What can hang from each mark
C: N
A: D N X
Z: A B D N
X: N
N: F Z
E: B
D: A N Z
F: E Z
B: F

Every row comes from one small tree of marks. The marks that hang from a mark follow it in brackets, in alphabetical order. Every link used is in the known rows. Which tree was each row made from?
In the rows, 128 means zero.
Known rows
C(N(Z(B(F)))): [153 114 140 167 133 124 126 145  54 159 170 212 121  91  80 115 169 105
 111 138 143  60 145 145 132]
C(N(F Z(A(D)))): [146 106 138 161 153 132 154 130  48 151 158 220 137  78  91  90 157  92
  93 155 160  52 139 147 124]
X(N(Z(A B(F(E)) D))): [134  93 116 123 127 120  75 135 125 115 157 168 117 116 102 110 151 119
 119 162 147  76 160 118 131]
E(B(F(Z(D)))): [131 132 112 163 133 109 119 160 118 138 163 155  78 149  88 149 173 131
 111  90  82 129 133 138 129]
Z(B D(A(X)) N(F(E))): [124  94 166 104 143  95 163 133 117  72 136 106  69 107 143 152 105  75
  93 207 160  72 121 139  94]
C(N(F(E) Z(D(A)))): [149 112 139 158 156 138 156 142  47 150 160 229 135  89  85 103 135 100
 110 139 150  59 153 133 123]
D(Z(A(N(F(E)) X) B)): [115  81 125 140 150 101 114 133  78 131 112 134 120 104 125 128 166 101
 116 186 147  94 117 133  90]
N(F(E) Z(B D(A))): [108  94 140 123 171  97 131 137  87 140 152 183 116  75 147 115 137 109
 114 169 124  89 145 133  95]
F(E Z(B D)): [138 113 131 118 141 113  81 175 147 116 155 151  86 135  96 158 140 144
 125 105 100 130 140  94 128]
X(N(F(E(B)) Z(D(A)))): [115  99 102 139 138 140  98 139  87 127 136 198 144 111 120  90 141 119
 124 150 150 101 167 128 127]
N(F(E(B)) Z(D(A))): [118 100 128 137 176 112 141 145  79 152 150 195 124  87 129 110 124 117
 111 145 115 101 146 138 101]
A(N(F)): [ 85  86 136 146 120 150 138 134  76 125 117 204 131 113 130  91 175 103
 139 149 129 111 153 135 122]
E(B(F(Z(A)))): [135 134 105 162 131 104 107 154 116 145 159 156  89 144  92 137 184 132
 107  91  81 132 123 146 123]
B(F(Z(D N))): [142 122 140 152 134 141 121 157 137 116 166 154  60 126  67 158 143 129
 109 123  94  82 151 107 138]
E(B(F(Z(D(N))))): [139 128 114 171 129 114 123 163 106 133 152 150  88 151  87 148 172 125
 115  94  94 128 132 144 130]
E(B): [110 124 117 161 123 110 108 153  91 134 150 178 109 135  88 135 178 118
 125 109 113 145 126 162 125]
C(N(F(E) Z(A B D))): [157 111 133 140 158 108 138 126  73 150 166 202 124  97 109 107 150  96
  95 142 143  48 146 135 116]
F(E(B)): [108 135 104 136 134 124  78 164 107 153 139 196 125 132  96 129 176 136
 143  91  79 173 156 125 122]
C(N(F(E(B)) Z)): [145 123 115 165 151 137 130 141  41 180 153 237 149  93 107  93 162 114
 110 113 125  87 160 140 126]
Z(A B D(N(F(E)))): [134  95 151 113 138  72 133 123 128  72 148 112  89 135 113 150 159  70
 107 180 160  67 115 147  99]
Z(A(N X) B(F)): [114  93 142 110 115  82 128 114 126 109 143 115  87 119 146 116 179  89
 107 184 100  83 109 126  93]
D(A(X) Z): [109  86 152 173 144 133 153 164  29 103 119 159 124  82  49 137 129  92
 130 215 183 100  85 142  97]
F(E(B) Z(A(X) D(N))): [175 112 123 126 142 115 111 169 136 113 140 124 100 157  86 143 111 130
 104 101 102 125 112 107 113]
X(N(F Z)): [ 99  96 103 150 125 155  86 129  75 131 139 215 150  93 117  79 161 120
 126 160 151  95 173 131 138]
F(E Z(B D(A(X)) N)): [164 103 157 113 141 119 109 175 138  97 139 119  78 123 101 158  99 128
 105 141 132 109 120 107 115]
A(D(Z(B)) N(F(E)) X): [ 75  61 136 128 147 138 171 153  63 119  76 142 128  85 184  94 153  93
 116 208 134 128 150  99  99]

Write each row's tree
[161 128 104 132 144 114  70 168 135 147 144 160 115 144  89 129 153 154
 113  73  87 152 118 118 117] | F(E(B) Z(A))
[104  87 134  99 122  85 124 111 113 109 128 129 113 113 168 101 169  87
 108 184 114  99 110 130  87] | Z(A(N(F(E)) X) B)
[154 119 116 152 153 126 138 126  51 171 154 216 145  92 110  86 147 105
  95 129 122  73 142 137 113] | C(N(F(E(B)) Z(A(X))))
[140 104 149 103 130  75 142 126 143  76 155  88  69 138 113 157 144  74
 105 187 110  68 119 112  94] | Z(A(X) B(F(E)) D(N))
[ 93 131 119 129 124  99  82 147 121 136 154 166  94 116 123 145 212 122
 136 135  77 134 159 119 117] | Z(B(F(E)))
[ 98  52 170 125 130 133 174 158  78 119 115 148 109  71 157  90 130  93
 110 214 128  99 137 109 111] | A(D N(Z(B(F))) X)
[136 127 124 172 132 150 140 140  53 139 154 221 130 109  82 106 171 107
 108 117 141  79 145 134 139] | C(N(F(Z)))
[137 105 158 129 152 124 164 145 112  88 137 145  82 120  97 148 101  89
 100 166 164  81 133 147 109] | Z(D(A) N(F(E(B))))
[154 120 141 107 135  86  87 122 156 119 146 111  73 120 125 146 171 102
  93 161 116  79 131 141 100] | Z(A B(F(E)) N)
[103  82 141 108 120  82 134 105 106 100 131 125 108 110 163 103 169  80
 103 195 127  87  99 141  88] | Z(A(N(F) X) B)
[105  90 110 144 131 149 101 129  89 116 148 203 134 102 110  92 142 113
 121 166 157  77 174 126 139] | X(N(F Z(D)))
[130  90 141 166 145 117  99 153  74 126 120 139  99  99  85 163 158 107
 115 179 180  84 128 157 114] | D(Z(B N))
[143 131 102 145 139 132  70 182 119 154 139 178 119 141  93 133 157 162
 126  64  79 169 140 113 130] | F(E(B) Z)
[ 92  85 144 130 152 129 152 158  78 107 104 127 100  72 133 133 133  93
  98 216 144 115 141 108 105] | A(D(Z(B N(F(E)))) X)
[ 98  90 157 118 123  86 153 137 106  58 156 124  82 115 113 145 137  74
 114 209 166  82 107 134 108] | Z(B D(A(X(N(F)))))
[116 100 132  99 120  86 114 121 133 120 138 121  96 123 154 114 180  98
 114 170  82 100 122 112  91] | Z(A(N X) B(F(E)))
[124 126 132 153 134 136 120 159 132 118 174 167  67 129  63 154 161 131
 120 117  80  95 151  98 138] | B(F(Z(D)))
[102  92 154 104 129  75 132 130 122  81 147 114  89  94 123 129 165  78
  92 210 140 101  94 133  97] | Z(A(D X) B)
[106 102 119 111 133 118 125 130 116  95 131 149 120 110 118  95 151  94
  98 178 129 118 127 116 111] | Z(A(D X(N(F(E(B))))))
[104  87 154 138 124 147 163 154  57 103 112 175 134  98 115  92 131  98
 132 182 141 121 104 126  99] | D(A(N(F(E Z)) X))
[113 102 118 118 169  91  94 119  95 166 148 187 134  72 162  94 166 118
 106 156 102  95 145 137  91] | N(F(E) Z(A B))
[139 106 152  93 138  88 127 130 154 100 132  86  66 100 147 137 149  88
  76 199 116  87 127 120  94] | Z(A(D X) B(F(E)) N)
[124  87 180 148 121 133 180 160  74  53 142 148  97 119  42 147 105  68
 133 199 182  77 106 138 117] | Z(D(A(X) N))
[136 110 135 105 144  85  98 109 134 113 132 124  96 107 153 127 163  93
  87 170 141  83 126 157  93] | Z(A B N(F(E)))
[168 102 123 115 143 114 113 164 149 121 141 129  95 158 104 131 109 138
 103  96  93 124 113  99 112] | F(E(B) Z(A(N X) D))
[167 106 147 164 138 132 132 140  55 149 171 220 132  91  51 106 145  99
 105 143 163  48 127 149 130] | C(N(Z(A)))
[112  93 150 124 133  82 126 134 107  84 130 126 109 104 125 124 194  73
 103 194 169  99 108 159 102] | Z(A(D(N(F))) B)
[134  97 144 120 138 104 165 123 114  75 145 124  97 135  91 133 112  72
 101 175 134  74 113 128  99] | Z(A(X) D(N(F(E(B)))))
[119  91 173 168 105 149 167 164  26  72 110 162 142  98  57 115 134  67
 144 210 186 110  90 158 105] | D(A(X) N)
[109 121 110 135 152 125 133 149 101 127 139 171 111 122 130 120 140 126
 110 116  89 134 137 114 110] | N(F(E(B) Z(D(A(X)))))
[164 117 118 117 148 106 104 164 153 119 157 131  87 151  88 144 109 141
 100  95  85 127 112 100 113] | F(E(B) Z(A(X) D))
[136  94 161 137 129 106 133 166 115  79 163 127  73 119  78 157 122 113
 107 160 149  94  91 127 120] | F(Z(B D(A(X))))
[111 118 134 106 144  75 103 140 147 112 150 130  85 110 125 136 207 101
 107 165 104 115 134 120 104] | Z(A(D) B(F(E)))
[107  86 118 140 129 127 106 129  84 106 144 182 131  98 125  95 150 105
 118 183 174  77 154 139 127] | X(N(F Z(B D(A))))
